Each row was made from one small tree. The marks that hang from a mark follow it in brackets, in alphabetical order. Every link used is in the known rows. Write each row's tree.
Known rows
mupumup{deku{beniz vapob{bukir}}}: |  -3 |   9 |  20 |  29 | -24 |   2 |  18 |  -7 |  -4 |  21 |   0 |  20 |   1 |  -5 | -24 |   4 |   0 |  12 |  20 |  -2 |   7 |  -8 | -21 | -18 |  -5 |  -3 | -18 |  -6 |  22 | -15 |   2 | -19 | -11 |  -4 |  -8 |
bukir{vapob{deku{beniz{pupe} mupumup}}}: |  -5 |  16 |  32 |   8 | -31 |   5 |  31 | -15 |  -8 |   6 |   2 |  23 |  22 |   8 |   1 |  -3 |  -5 |  -9 |  12 | -22 |  18 |   4 | -12 | -13 |  -1 |  18 |   3 |  -1 |  26 |  -2 |   1 |  -9 | -17 |  -3 | -20 |
mupumup{deku{beniz{pupe} bovon vapob{bukir}}}: |  20 |   8 |  22 |  32 | -28 |   9 |  22 |  -9 |   2 |  25 |   2 |  32 |   2 | -18 | -28 |   5 | -16 |  11 |  30 |  18 |  23 | -10 | -15 | -20 |  -8 |   3 | -14 |  -3 |  17 | -21 |   1 | -29 | -17 |  -2 | -21 |
vapob{bukir{beniz} deku{mupumup}}: |  -8 |  12 |  24 |   8 | -48 |  -6 |  24 | -23 |  21 |   8 |   5 |  21 |  11 |  26 | -20 | -17 |  10 | -17 |  12 |  -5 |  22 |   6 |  -6 | -11 |  12 | -11 |  -8 | -14 |  27 | -15 |  10 | -10 | -18 | -15 |   7 |
gikuv{deku}: | -18 |  22 |   3 |   3 | -15 |  -8 |  -6 | -16 |  -2 |  40 |  -7 |  -1 |   0 |   1 |   1 | -11 | -10 | -11 |   7 | -18 |  20 | -11 |   6 |  -8 |  13 |   3 |  -5 |  -1 |  10 |   4 |  -5 | -12 |  -6 |  12 | -15 |
mupumup{deku{vapob{bukir{beniz}}}}: |  10 |  19 |  14 |  31 | -13 |  -1 |   9 |  -4 |  -6 |  20 |   1 |   3 |  15 |  -4 | -15 |   0 | -10 |   4 |  18 |  -7 |  14 | -13 | -18 | -17 |   0 |  -7 | -14 |  -6 |  25 | -16 |  -1 | -21 | -15 |  -4 | -13 |
deku{bovon vapob{bukir{beniz{pupe}}}}: |  35 |  -4 |  15 |  17 | -25 |   6 |  11 |  -9 |  11 | -15 |   7 |  22 |  22 | -19 | -12 |  12 |  -8 |  -3 |  14 |  18 |   8 |  -5 | -10 |  -2 | -21 |   5 |  -2 |  -6 |   5 | -18 |  17 | -27 | -29 | -10 | -10 |
deku{beniz{pupe{lume}} bovon mupumup vapob{bukir}}: |  16 | -13 |  46 |  23 | -46 |  12 |  42 | -14 |  22 | -12 |  19 |  62 |  25 | -18 | -35 |   0 |  -1 |  12 |  21 |  17 | -11 |  -5 | -21 |  -6 | -19 |   9 | -20 | -30 |  -9 | -23 |  13 | -31 | -23 |   6 | -21 |
deku{bovon mupumup vapob}: |  30 |  -5 |  30 |  -3 | -18 |  18 |  11 |   1 |   2 |  -8 |  -4 |  22 |  31 | -40 | -10 |   0 |   2 |  13 |   4 |   3 | -12 | -16 |  -9 |  -4 | -25 |  12 |  -8 | -21 | -17 | -19 |  15 | -18 | -19 |   9 | -32 |
pupe{beniz lume}: | -20 |   9 |  -5 |  23 |   2 | -21 |   1 |   2 |   0 |   7 |  26 |  22 |  28 |  10 |  -5 |  14 | -37 |  -5 |  19 |  -6 | -15 |   5 |   7 |   2 |  31 |  -3 | -23 |   1 |   0 |  -3 | -25 | -31 |  12 |  22 | -18 |
gikuv{deku{bovon mupumup}}: |   1 |  18 |  14 |  -2 | -26 |  -1 |  -1 | -16 |   5 |  43 | -10 |  10 |   9 | -13 |  -8 | -13 |  -9 |  -6 |  10 |  -6 |  25 | -15 |   9 |  -7 |   5 |   8 | -10 | -13 |   0 |  -7 |  -1 | -18 | -14 |  16 | -26 |
vapob{bukir deku{bovon mupumup}}: |  13 |   9 |  18 |  -7 | -43 |  -3 |  23 | -26 |  18 |  12 |  -1 |  25 |   0 |  -1 | -20 | -10 |  14 | -17 |  15 |   1 |  29 |  -1 |  -1 |  -7 |  11 |  -7 |  -3 |  -9 |  -7 | -21 |  14 |  -4 | -15 | -12 |  -1 |
beniz{pupe{lume}}: |   1 |  12 |   6 |  24 |   3 |   0 |  12 |  -2 |   5 |   1 |  24 |  17 |  14 |   7 |  -2 | -12 | -28 |  -6 |  15 |  -2 |   5 |  -3 |  -1 |  -2 |  21 |   1 |  -1 |  -5 |   0 |   1 | -20 | -18 |   3 |  16 | -20 |
bukir{beniz}: |  -1 |  -1 |   6 |  15 | -14 |  -2 |  -6 |   4 |   7 |  -2 |   5 |   2 |  13 |  17 |  -7 |   2 |  -9 |   3 |   3 |  15 |   7 |   9 |   2 |  -6 |  -5 |   0 |  -8 |   1 |  39 |  -1 |  -3 | -20 | -15 |  -4 |   3 |
vapob{bukir{beniz{pupe}} deku{bovon mupumup}}: |  15 |  11 |  26 |  12 | -53 |   1 |  26 | -26 |  25 |  11 |   8 |  32 |  12 |  15 | -24 | -16 |  -6 | -19 |  21 |  15 |  38 |   4 |   0 | -13 |   9 |  -4 |  -5 | -10 |  24 | -21 |  10 | -21 | -25 | -13 |  -5 |
vidul{lume vapob{bukir{beniz{pupe}} deku{bovon mupumup}}}: |   9 |  -2 |  11 |  -6 | -54 |  -2 |  31 | -30 |  39 |   7 |   3 |   1 |  42 | -12 | -23 | -17 |   6 |  20 |  19 | -13 |  19 |   2 | -21 | -13 |  19 | -13 |   7 |  14 |   9 | -15 |   1 | -22 | -18 |   2 | -16 |
deku{beniz{pupe} bovon mupumup vapob{bukir}}: |  20 | -17 |  48 |  19 | -49 |  18 |  44 | -15 |  21 | -13 |  10 |  58 |  20 | -17 | -32 |  -1 |   0 |  11 |  15 |  22 | -10 |  -5 | -21 |  -7 | -30 |  12 | -12 | -30 |  -4 | -22 |  24 | -23 | -25 |  -2 | -14 |
vidul{lume}: |  -1 |  -3 | -10 |  -8 | -12 |  -8 |   8 |  -7 |   9 |   8 |   2 |  -3 |  14 |   1 |  -5 |  -6 |  -1 |  19 |   1 | -15 |  -2 |  -2 |   1 |  -6 |  13 |  -9 |  -2 |   2 |  -7 |  -4 |  -8 |  -5 |   1 |   5 |  -9 |
bukir{beniz vapob{deku{bovon mupumup}}}: |  12 |  20 |  26 |  12 | -36 |   1 |  10 |  -9 |  -4 |   6 |   1 |  14 |  39 |   7 |   0 |   5 | -11 |  -8 |  16 |  -6 |  34 |   8 |  -2 | -14 |  -7 |  18 |  -4 |   5 |  51 |  -9 |  -1 | -29 | -36 |  -6 | -22 |

Write each row's tree
|   2 | -10 |  13 | -11 | -57 |   0 |  40 | -33 |  39 |   9 |   0 |  13 |  30 | -17 | -30 | -15 |  16 |  25 |  20 | -13 |  13 |   2 | -24 | -14 |  18 | -11 |   6 |  14 |  -4 | -14 |   4 | -14 | -12 |   2 | -14 | : vidul{lume vapob{bukir deku{beniz{pupe} bovon mupumup}}}
|  -4 |  15 |  15 |  18 | -41 |  -6 |  22 | -26 |  19 |   8 |  10 |  22 |   4 |  30 | -14 | -14 |  -7 | -23 |  18 |   2 |  34 |   8 |  -4 | -14 |  18 | -10 |   0 |   0 |  34 | -10 |   7 | -14 | -17 | -17 |   7 | : vapob{bukir{beniz{pupe}} deku}
|  28 |  17 |  12 |  26 | -17 |   1 |   4 |  -4 |  -4 |  22 |  -1 |  10 |  13 | -20 | -18 |   7 | -12 |   7 |  25 |  10 |  26 | -13 | -11 | -17 |  -5 |  -3 | -14 |  -1 |  18 | -23 |   0 | -29 | -21 |  -4 | -20 | : mupumup{deku{bovon vapob{bukir{beniz}}}}
|  -4 |  12 |  16 |  31 | -14 |   6 |  16 |  -4 |  -3 |  35 |   2 |  20 |  -7 |   4 | -21 |  -7 | -19 |  12 |  23 |  12 |  22 |  -4 |  -8 | -21 |   6 |   1 | -14 |   1 |  30 |  -8 | -13 | -20 |  -2 |   5 | -15 | : mupumup{deku{beniz{pupe}}}
|   1 |   6 |  13 |   9 | -47 |  -5 |  27 | -30 |  23 |  15 |  11 |  47 | -14 |   7 | -30 |  -3 |   4 | -12 |  29 |  15 |  36 |   8 |   0 | -11 |  17 |  -4 |  -7 |   5 |   6 | -16 |   4 | -19 | -13 | -10 |  -1 | : vapob{bukir deku{beniz{pupe{lume}} bovon}}
|  -5 |   6 |  27 |   1 | -38 |  11 |  21 | -16 |  13 |  23 |   4 |  48 |   2 |  -8 | -26 | -14 |  -4 |   6 |  25 |  12 |  26 |   1 |   7 | -19 |  11 |   8 | -11 |  -1 |  11 | -13 |  -7 | -26 |  -7 |  11 | -30 | : vapob{deku{beniz{pupe{lume}} bovon mupumup}}
|  13 |  28 |  31 |  28 | -33 |   1 |  19 | -10 |   0 |   7 |  18 |  26 |  50 |  13 |  -2 |  -4 | -30 | -13 |  25 |  -7 |  37 |   5 |  -3 | -16 |   7 |  19 |  -5 |   2 |  51 |  -8 | -15 | -42 | -33 |   6 | -37 | : bukir{beniz{pupe{lume}} vapob{deku{bovon mupumup}}}
|  -4 |  10 |  20 |  26 | -15 |   8 |  11 |   0 | -10 |  26 |  -3 |  19 |   4 | -12 | -20 |   3 |  -6 |  20 |  19 |  -1 |   7 | -10 | -16 | -23 |  -6 |   2 | -19 |  -1 |  25 | -12 |  -5 | -23 |  -7 |   4 | -20 | : mupumup{deku{beniz vapob}}
|  12 | -21 |  40 |   2 | -37 |  21 |  22 |  -3 |   9 |  -7 |  -3 |  47 |  18 | -33 | -29 |   8 |  10 |  27 |   9 |  17 | -17 |  -6 | -12 | -10 | -35 |  17 | -19 | -20 |  -3 | -19 |  18 | -25 | -19 |   6 | -24 | : deku{beniz bovon mupumup vapob}
| -12 |  -8 |   2 | -13 | -49 |  -8 |  30 | -32 |  33 |   6 |  -2 |   1 |  20 |  -9 | -25 |  -9 |  24 |  24 |  14 | -25 |   8 |   5 | -26 | -13 |  23 | -16 |   7 |  22 |   1 |  -7 |   4 |  -8 |  -7 |  -3 |  -1 | : vidul{lume vapob{bukir deku{beniz}}}
|  16 |   9 |  22 |  30 | -20 |  14 |  14 |  -3 |  -5 |  29 |  -1 |  29 |   5 | -24 | -24 |   4 | -21 |  19 |  29 |  19 |  21 | -12 | -10 | -25 | -10 |   8 | -15 |   2 |  22 | -18 |  -5 | -34 | -13 |   6 | -32 | : mupumup{deku{beniz{pupe} bovon vapob}}
|   6 |  -1 |   9 |  26 | -26 |  -8 |  19 | -14 |  20 |  -9 |  16 |  10 |   7 |  30 | -11 |  -3 |  -9 | -16 |   8 |  12 |  12 |   8 | -10 |   1 |   2 |  -9 |  -1 | -12 |  22 |  -7 |   9 | -10 | -17 | -17 |  20 | : vapob{bukir{beniz{pupe}}}
|  -5 |  -1 |   7 | -16 | -44 |  -6 |  32 | -31 |  32 |   6 |  -1 |  -8 |  35 | -12 | -18 | -19 |  22 |  19 |  10 | -35 |   5 |  -2 | -27 | -11 |  25 | -18 |   8 |  11 |  -7 | -11 |   4 |  -4 |  -7 |   1 | -10 | : vidul{lume vapob{bukir deku{mupumup}}}
|  28 |  22 |  13 |  34 | -15 |   0 |   9 |  -4 |  -1 |  24 |   9 |  16 |  19 | -19 | -20 |   3 | -21 |   4 |  30 |   7 |  29 | -14 | -11 | -17 |   4 |  -2 | -17 |  -3 |  17 | -22 |  -9 | -37 | -20 |   4 | -28 | : mupumup{deku{bovon vapob{bukir{beniz{pupe{lume}}}}}}
|  18 |   7 |  18 |  23 | -27 |   4 |  14 |  -7 |  -2 |  25 |  -3 |  27 |   0 | -21 | -29 |  11 |  -4 |  15 |  26 |  16 |  20 |  -9 | -13 | -18 | -10 |   1 | -19 |   0 |  14 | -22 |   3 | -27 | -18 |  -3 | -15 | : mupumup{deku{beniz bovon vapob{bukir}}}
|  26 |  18 |  10 |  17 |  -5 |   8 |  -1 |   2 | -12 |  29 |  -7 |   7 |  12 | -32 | -13 |   5 | -14 |  13 |  23 |   5 |  22 | -18 |  -5 | -19 |  -5 |   3 | -11 |   3 |  10 | -19 |  -5 | -26 | -13 |   6 | -32 | : mupumup{deku{bovon vapob}}
|  -7 |  12 |  10 |   8 | -40 |  -9 |  13 | -23 |  17 |   7 |   4 |  16 |  -1 |  27 | -16 |  -7 |   7 | -20 |  15 |   0 |  30 |   9 |  -2 | -12 |  16 | -12 |  -4 |   2 |  30 | -11 |   8 | -12 | -17 | -20 |  12 | : vapob{bukir{beniz} deku}
|  13 |   8 |  16 |  21 | -19 |  10 |   6 |   0 |  -8 |  28 |  -6 |  25 |   2 | -28 | -26 |  10 |  -9 |  23 |  26 |  16 |  20 | -10 |  -8 | -22 | -12 |   6 | -19 |   4 |  20 | -18 |  -3 | -31 | -13 |   5 | -27 | : mupumup{deku{beniz bovon vapob}}
|  12 |   9 |  22 |   3 | -51 |  -3 |  19 | -23 |  24 |  12 |   3 |  27 |   9 |  10 | -25 |  -8 |   7 | -15 |  19 |  11 |  35 |   4 |   2 | -11 |   7 |  -7 |  -9 |  -8 |  19 | -22 |  12 | -19 | -25 | -14 |   1 | : vapob{bukir{beniz} deku{bovon mupumup}}
|  11 |   8 |   8 |  17 | -18 |   4 |   3 |  -1 |  -2 |  38 |  -7 |  21 | -11 | -17 | -26 |   8 |  -9 |  19 |  25 |  26 |  31 |  -3 |   0 | -19 |  -2 |   3 | -18 |   8 |  19 | -16 |  -9 | -24 |  -8 |   3 | -16 | : mupumup{deku{beniz bovon}}
|   9 | -19 |  27 |  -3 | -35 |  12 |  18 |  -3 |  17 |   5 |  -3 |  41 |  -1 | -16 | -31 |   4 |   9 |  21 |   9 |  33 |   1 |   6 |   2 |  -4 | -21 |  11 | -17 | -13 |  -3 | -15 |   9 | -15 | -12 |   4 |  -8 | : deku{beniz bovon mupumup}
|   7 |  18 |  29 |  16 | -41 |   1 |  14 | -22 |  11 |  30 |   0 |  20 |  27 | -11 | -12 | -14 | -15 | -12 |  14 | -10 |  18 | -18 |  -5 | -10 |  -3 |   8 | -10 | -23 |  10 | -13 |   9 | -30 | -28 |  10 | -28 | : gikuv{deku{bovon mupumup vapob{bukir{beniz{pupe}}}}}
|  17 |  24 |  34 |  24 | -37 |   7 |  21 | -12 |  -1 |   6 |   9 |  21 |  44 |  12 |   1 |  -5 | -30 | -14 |  20 |  -1 |  39 |   6 |  -4 | -18 |  -4 |  21 |   2 |   1 |  56 |  -7 |  -5 | -33 | -35 |  -3 | -30 | : bukir{beniz{pupe} vapob{deku{bovon mupumup}}}
|  -4 |  15 |  24 |  37 | -14 |   8 |  17 |  -1 |  -8 |  27 |   8 |  26 |  10 |  -9 | -22 |  -3 | -21 |  17 |  27 |  -1 |   8 | -12 | -17 | -24 |   4 |   3 | -19 |  -4 |  25 | -11 | -14 | -33 |  -6 |  13 | -31 | : mupumup{deku{beniz{pupe{lume}} vapob}}
|  13 | -17 |  34 |  10 | -36 |  18 |  29 |  -7 |  19 |   6 |   5 |  49 |   4 | -11 | -28 |  -5 | -10 |  16 |  14 |  37 |   5 |   4 |  -1 |  -7 | -18 |  14 | -11 | -17 |   2 | -14 |   5 | -20 | -12 |   7 | -16 | : deku{beniz{pupe} bovon mupumup}
|  11 | -12 |  45 |  19 | -34 |  21 |  31 |  -4 |  13 |  -5 |  14 |  59 |  28 | -27 | -30 |  -2 |  -9 |  23 |  19 |  18 | -13 |  -7 | -13 | -12 | -21 |  18 | -19 | -23 |  -3 | -18 |   3 | -36 | -17 |  18 | -38 | : deku{beniz{pupe{lume}} bovon mupumup vapob}
| -10 | -13 |  30 |  22 | -23 |  18 |  26 |  -5 |   1 | -11 |   8 |  38 |  10 |  -5 | -15 |   0 | -10 |  15 |  10 |   4 | -19 |  -2 | -20 | -13 | -21 |  13 |  -6 |  -9 |  17 |  -2 |   8 | -19 |  -8 |   3 | -16 | : deku{beniz{pupe} vapob}
|  -6 |  10 |  36 |  13 | -42 |  12 |  18 | -19 |   6 |  36 |  -4 |  37 |  16 | -17 | -18 | -13 | -16 |   5 |  17 |  -4 |  11 | -17 |  -3 | -16 |  -9 |  17 | -14 | -18 |  11 |  -8 |   5 | -32 | -20 |  18 | -36 | : gikuv{deku{beniz{pupe} bovon mupumup vapob}}
|   7 |  -3 |  34 |   9 | -24 |   7 |  29 |  -9 |   7 | -17 |   5 |  16 |  31 |  -7 |  -9 |  -8 |  13 |  -2 |  -4 | -22 | -27 | -13 | -26 |   0 | -16 |  -1 |  -7 | -35 | -13 | -14 |  22 |  -1 | -14 |  -4 |  -6 | : deku{mupumup vapob{bukir}}
